What can hang from each mark:
negi: govu zera
tolib: govu zera
zera: negi nimo
govu: muki nimo
nimo: govu zera
pebo: muki taso
muki: govu pebo zera
taso: pebo

Each row was made from one small tree. Brackets hold a mark, then the marks that hang from it, in alphabetical order. Every link used is in the known rows. Write each row's tree.
Known rows:
(negi (govu (muki (pebo taso)) nimo) zera): [-0.72 -0.78  1.77 -0.33  0.45 -0.71 -2.66  1.41  1.00  1.37 -0.94 -2.15
 -2.39 -2.86 -1.75 -2.72 -1.88 -2.64  5.91 -0.88 -0.44 -1.00]
(govu (muki (pebo taso))): [-1.91 -0.09  0.79 -0.20  0.70  0.10 -2.84  1.27  0.58  0.68 -2.92 -2.63
 -2.69 -0.02 -0.65 -3.02 -0.39 -1.31  4.39  0.57  0.51  0.06]
(taso pebo): [ 0.05 -0.59 -0.16  1.72  1.57 -0.83 -4.57  2.84  0.64  0.59 -1.95 -1.19
 -1.68 -0.90 -1.77  0.00  0.22 -0.91  2.20  0.09  1.57  0.04]
(zera negi (nimo (govu (muki pebo)))): [ 1.48 -0.25 -3.57  0.94 -2.31 -2.63 -3.39  1.46 -0.45  0.26 -1.14 -0.35
 -2.66 -2.15 -0.92 -0.81 -2.41 -0.46 -0.47  0.02 -0.86 -0.55]
(govu (muki (pebo taso)) (nimo (zera negi))): [-1.18 -0.56  1.01 -1.00 -0.94  0.17 -1.80  1.03 -0.02  0.98 -0.04 -3.87
 -2.51 -1.77 -1.77 -3.32  0.82 -2.98  4.02 -0.31  0.01 -1.08]
(pebo (muki govu) taso): [-0.99 -1.01 -0.95 -1.10  0.81 -1.01 -2.93  0.82  0.29 -0.19 -3.93 -1.96
 -2.68  1.51 -1.03  1.31 -1.09 -0.27  7.41  0.54 -0.02  0.09]
(muki (govu nimo)): [ 0.67 -2.45 -0.88  2.48  0.38  0.63 -2.76  2.56  2.07 -0.46 -1.87 -0.95
 -1.72  0.08 -1.73  0.97  0.23 -1.94  3.61  0.77  0.10  0.37]
(muki (pebo taso) (zera nimo)): [-1.43 -0.74 -0.81  2.42 -0.17 -1.97 -0.98  0.74 -1.31  1.11 -1.23 -2.02
 -1.57  2.12 -2.75 -3.24 -1.26  0.20  1.84 -0.87  1.53 -2.68]
(zera (nimo (govu (muki pebo)))): [-0.17 -0.21 -1.45  1.20 -1.21 -2.26 -3.57  1.52  0.09 -0.12 -2.35 -0.23
 -2.21 -1.62 -1.60 -1.34 -1.82 -0.34  0.32  0.73 -0.21 -1.12]
(tolib govu): [ 0.49 -1.28 -3.21  2.24  0.95 -1.58 -3.70  1.82  1.61 -0.44 -1.87 -1.08
 -1.57 -0.54  0.85  2.21 -1.29 -0.71  3.43  1.04  0.89  0.48]
(muki (pebo taso) (zera negi nimo)): [ 0.06 -0.75 -2.77  2.21 -1.17 -2.31 -0.80  0.56 -1.77  1.47 -0.12 -2.18
 -2.01  1.62 -2.17 -2.81 -1.81  0.20  0.91 -1.54  0.83 -2.22]
(tolib govu zera): [-0.29 -2.06 -2.36  2.14  1.17 -1.18 -2.80  0.52  0.99  0.28 -0.16 -0.96
 -1.14 -0.83  0.75  2.32 -1.02 -1.19  4.06  0.19  1.99 -0.40]
(zera (negi (govu muki)) nimo): [ 2.17 -1.94 -1.70  0.98 -1.75 -0.77 -3.72  1.95 -0.78  1.83 -1.52 -0.02
 -2.72 -2.92  0.56  0.31 -2.03 -1.52  2.34 -0.08 -0.17  1.02]
(tolib (govu nimo) (zera negi)): [ 1.47 -3.03 -3.42  2.59 -0.49 -0.88 -2.34  1.00  0.91  0.41  1.80 -2.02
 -1.25 -1.47 -0.05  2.32 -1.73 -2.25  3.41 -0.37  1.24  0.50]
(pebo (muki zera) taso): [-2.04 -0.59 -0.70  0.06  0.37 -2.11 -2.25  1.11 -1.87  1.36 -3.03 -2.29
 -2.14  1.62 -1.49 -1.01 -0.19  0.78  7.11 -0.22  0.92 -0.90]
(tolib (govu (muki pebo) nimo) (zera negi)): [ 0.05 -2.08 -2.44  0.90 -1.07 -0.06 -2.22  0.77  0.81  0.46  1.88 -1.94
 -1.78 -1.84 -1.00 -0.58 -2.33 -2.23  2.34 -0.35  0.45  0.14]
(govu (muki (pebo taso) (zera nimo))): [-2.11 -0.42  0.39  0.67 -0.81 -0.87 -1.59  0.93 -1.50  1.58 -1.92 -1.76
 -2.02  1.05 -2.33 -4.71 -1.44  0.19  2.06 -0.09  0.75 -1.58]
(pebo (muki govu zera)): [-1.35 -0.87 -2.03  0.27  0.01 -1.38 -2.64  1.56 -1.02  0.57 -2.67  0.69
 -1.99  1.08 -2.03  0.48  0.21  1.06  4.81  0.02 -0.13 -0.98]
(negi (govu muki nimo) zera): [ 0.34 -1.53  1.56  0.46 -0.02 -0.53 -3.54  2.21  0.53  1.90 -1.01 -0.57
 -1.98 -4.20 -0.89 -1.33 -1.07 -2.37  5.62 -0.14 -0.39 -0.07]
(zera negi (nimo (govu muki))): [ 2.15 -0.84 -3.47  1.11 -2.44 -2.58 -3.64  1.55 -0.65  0.42 -1.72 -0.32
 -2.55 -2.38  0.00  0.21 -2.37 -0.32  0.46  0.48 -0.83  0.35]
(govu (muki pebo (zera negi)) nimo): [-0.62 -1.12 -0.99  1.56 -1.70  0.07 -1.88  2.46 -0.73  1.53  0.34 -1.56
 -1.99 -0.81 -2.87 -4.21  0.14 -1.16  1.49 -0.63 -0.19 -0.41]
(pebo taso): [-0.41 -1.15 -0.13  1.74  1.33 -0.87 -2.79  1.45  0.75  0.60 -3.14 -3.11
 -2.19  0.78  0.33 -0.13 -0.12 -1.32  5.97  0.50  1.37  0.21]

Which tree is each row?
[-0.42 -0.84  1.46  0.31  0.14 -0.52 -3.23  1.96  0.89  1.52 -0.43 -0.74
 -2.12 -3.91 -1.90 -2.48 -1.06 -2.47  4.55 -0.69 -0.57 -1.06]  (negi (govu (muki pebo) nimo) zera)
[-0.17 -0.69 -2.31 -0.60 -0.28 -2.42 -2.39  1.04 -1.70  1.67 -2.13 -1.93
 -2.81  0.46 -0.31  0.60 -1.11  0.05  7.25 -1.59 -0.01 -0.23]  (pebo (muki (zera (negi govu))) taso)
[-1.59  1.08 -1.69  0.17  0.02 -2.35 -2.35  1.05  0.61 -0.06 -2.48 -1.50
 -2.51  0.37 -1.01 -2.49 -1.03  0.12  2.85 -0.54 -0.64 -1.56]  (nimo (govu (muki (pebo taso) zera)))
[-0.31 -0.96 -3.11  0.80 -1.15 -1.08 -1.66  1.41  0.76  0.17  0.18 -3.04
 -1.91  0.43 -1.48 -2.33 -2.88 -0.93  2.46 -0.52 -0.38 -0.11]  (tolib (govu (muki (pebo taso) (zera negi)) nimo))
[-1.06 -0.38 -2.21  2.08  0.82 -0.61 -1.54  1.37  0.76  0.07 -1.11  0.50
 -1.91  1.82 -2.25 -1.19  0.35  0.13  1.35 -0.92  0.05 -2.47]  (muki govu pebo zera)
[ 0.39 -1.34 -2.09 -0.04 -1.07 -0.71 -3.03  1.56  0.76  0.33  0.09 -1.99
 -1.74 -2.88  0.15  0.20 -0.54 -2.11  3.08  0.72 -0.18  0.28]  (tolib (govu muki (nimo (zera negi))))
[-0.72  0.73 -1.51  0.45  0.17 -1.79 -3.94  1.82  1.39 -0.57 -2.75 -0.49
 -2.58 -1.63 -0.56 -1.03 -0.45 -0.78  2.15  0.42 -0.68 -0.70]  (nimo (govu (muki pebo)))
[-0.11  0.14 -0.46 -1.07  0.09 -0.72 -2.99  1.03 -0.02  1.47 -0.32 -0.61
 -2.91 -3.62  0.69 -0.21  1.51 -2.52  3.59 -1.21 -0.17 -1.49]  (nimo (zera (negi (govu (muki pebo)))))
[ 1.67 -1.87 -4.08  2.54 -1.56 -1.39 -1.38  1.28 -1.15  1.03 -0.52  0.73
 -1.84  0.91 -1.40  0.23 -1.52  0.65  0.19 -0.72 -0.23 -1.19]  (muki govu (zera negi nimo))
[-0.10 -1.61 -2.65 -0.18 -1.11 -1.31 -1.35  1.16 -0.95  0.56 -1.44 -2.40
 -2.43  1.92 -2.59 -0.14 -1.31  0.02  5.96 -0.88 -0.67 -0.28]  (pebo (muki (govu nimo) (zera negi)) taso)
[ 1.08 -0.46 -2.01  2.13 -0.55 -4.13 -3.13  1.16 -0.68  0.65 -1.33  0.12
 -1.47 -2.73 -1.14  0.19 -2.06  0.18  1.80  0.21  0.19 -2.26]  (negi (zera (nimo govu)))
[ 0.45 -0.72 -3.05 -0.07 -1.14 -2.20 -3.36  1.86 -2.03  0.89 -0.96  0.50
 -1.95  0.28 -3.93  0.23 -2.17  1.42  0.67 -1.12 -0.09 -1.06]  (taso (pebo (muki govu (zera negi nimo))))
[ 1.13 -0.67 -1.30  0.31  0.49 -1.31 -3.11  1.23  0.02  1.53 -0.40 -0.70
 -2.49 -3.34  1.50  2.07  2.02 -2.52  4.58 -1.21  0.47 -1.21]  (nimo (zera (negi govu)))
[ 0.24 -1.33 -1.73  1.37 -2.19 -0.94 -2.35  1.80 -2.40  2.38 -1.15 -0.12
 -1.94 -0.98 -0.87 -2.69 -0.99  0.43  1.10  0.19  0.23 -0.08]  (govu (muki (zera negi nimo)))
[ 1.67 -1.94 -2.48  2.92 -0.62 -1.04 -2.30  2.52 -0.25  1.75  0.04 -0.76
 -1.88 -1.04 -0.65  0.23  0.27 -1.40  3.50 -1.71  0.20 -0.08]  (muki (zera (negi (govu nimo))))
[-0.09 -1.84  0.02  1.30  0.44  0.32 -2.26  1.61  1.48 -0.18 -0.92 -1.02
 -1.59 -1.03 -1.71  0.85  1.91 -2.40  3.88  0.40  0.37 -1.37]  (muki (govu (nimo zera)))
[ 0.77 -0.51 -1.39 -0.43  0.02 -0.40 -3.15  1.38  0.81  1.11 -1.67 -1.94
 -3.43 -1.57  0.93 -0.63 -1.51 -2.21  4.74 -1.07 -0.50  0.71]  (zera (negi (govu (muki (pebo taso)))))
[-0.51 -0.43 -1.04 -0.63  0.97 -1.00 -4.72  2.29  0.23 -0.19 -2.71 -0.19
 -2.13 -0.20 -2.93  1.23 -0.64  0.05  3.40  0.11  0.21 -0.04]  (taso (pebo (muki govu)))
[ 0.01 -1.45 -1.60 -0.84 -0.97 -0.81 -2.83  1.46 -0.46  0.25 -0.89 -0.93
 -2.32 -1.49 -2.11  1.55  1.03 -1.37  5.14  0.01 -0.59 -0.74]  (pebo (muki (govu (nimo (zera negi)))))
[-0.24  0.41 -1.17  0.70 -0.95 -3.43 -3.13  0.84 -0.63  0.67 -1.22  0.15
 -1.90 -3.00 -2.03 -2.18 -2.63  0.15  0.88  0.22 -0.53 -2.55]  (negi (zera (nimo (govu (muki pebo)))))
[ 0.56 -0.98 -1.59  0.33 -0.41 -1.76 -4.04  2.90 -1.16  1.41 -0.29 -0.77
 -2.01 -1.42 -3.44  0.22 -0.75 -0.46  3.40 -1.96  0.16 -0.21]  (taso (pebo (muki (zera (negi (govu nimo))))))
[ 0.03 -1.28 -3.22 -0.46 -1.63 -2.36 -1.41  0.34 -2.22  0.92 -2.01 -1.25
 -2.50  2.01 -2.08  0.08 -2.63  1.22  4.28 -0.67 -0.41 -0.98]  (pebo (muki govu (zera negi nimo)) taso)
[-0.36  1.05 -3.11 -0.03 -0.74 -2.70 -2.16  0.90  0.11  0.14 -1.66 -1.65
 -2.87 -0.14 -0.52 -2.03 -1.58  0.10  2.27 -1.13 -1.17 -1.19]  (nimo (govu (muki (pebo taso) (zera negi))))
[-0.37 -1.17 -2.41  0.24 -1.70 -2.90 -1.84  0.67 -3.29  1.83 -1.86 -2.17
 -2.23  1.25 -1.79 -1.05 -1.93  1.14  4.72 -0.57  0.64 -0.85]  (pebo (muki (zera negi nimo)) taso)
[ 0.19 -1.28 -2.95  1.81 -0.52 -0.62 -0.26  1.10  0.83  0.02  0.29 -2.46
 -2.23  2.39 -2.99 -1.71 -1.20 -1.03  2.29 -1.84 -0.58 -1.65]  (muki (govu nimo) (pebo taso) (zera negi))
[ 1.72 -1.91 -3.07  2.41 -1.33 -2.67 -2.52  0.44 -0.95  0.81  0.33 -0.34
 -1.85 -1.92 -0.19  1.86 -1.52 -0.96  1.55 -0.82  1.03 -1.19]  (tolib (zera negi (nimo govu)))
[ 1.20 -2.72 -1.55  2.71 -1.14 -1.04 -2.23  0.52 -1.73  1.96  0.50 -0.66
 -1.57 -1.52 -0.36  0.66 -0.75 -1.24  2.23 -0.39  2.00 -0.68]  (tolib (zera negi nimo))
[-1.01 -1.21  0.77  1.28 -0.19  0.43 -2.74  2.72  0.69  1.29 -0.89 -0.64
 -2.08 -1.42 -2.21 -2.53  0.12 -1.99  3.58 -1.02 -0.04 -0.62]  (negi (govu (muki pebo zera) nimo))
[-0.18 -1.37  0.58 -0.05 -1.34  0.37 -2.80  2.16 -0.49  1.52 -0.16 -2.16
 -2.11 -3.35 -0.81 -1.79  1.87 -2.63  3.75  0.42  0.08 -0.05]  (govu muki (nimo (zera negi)))
[ 1.26  0.52 -3.26  0.44 -0.19 -3.27 -3.22  1.00  0.30 -0.05 -0.69 -0.80
 -2.42 -3.07  0.99  2.36  1.57 -1.36  2.67 -0.70 -0.33 -1.95]  (nimo govu (zera negi))
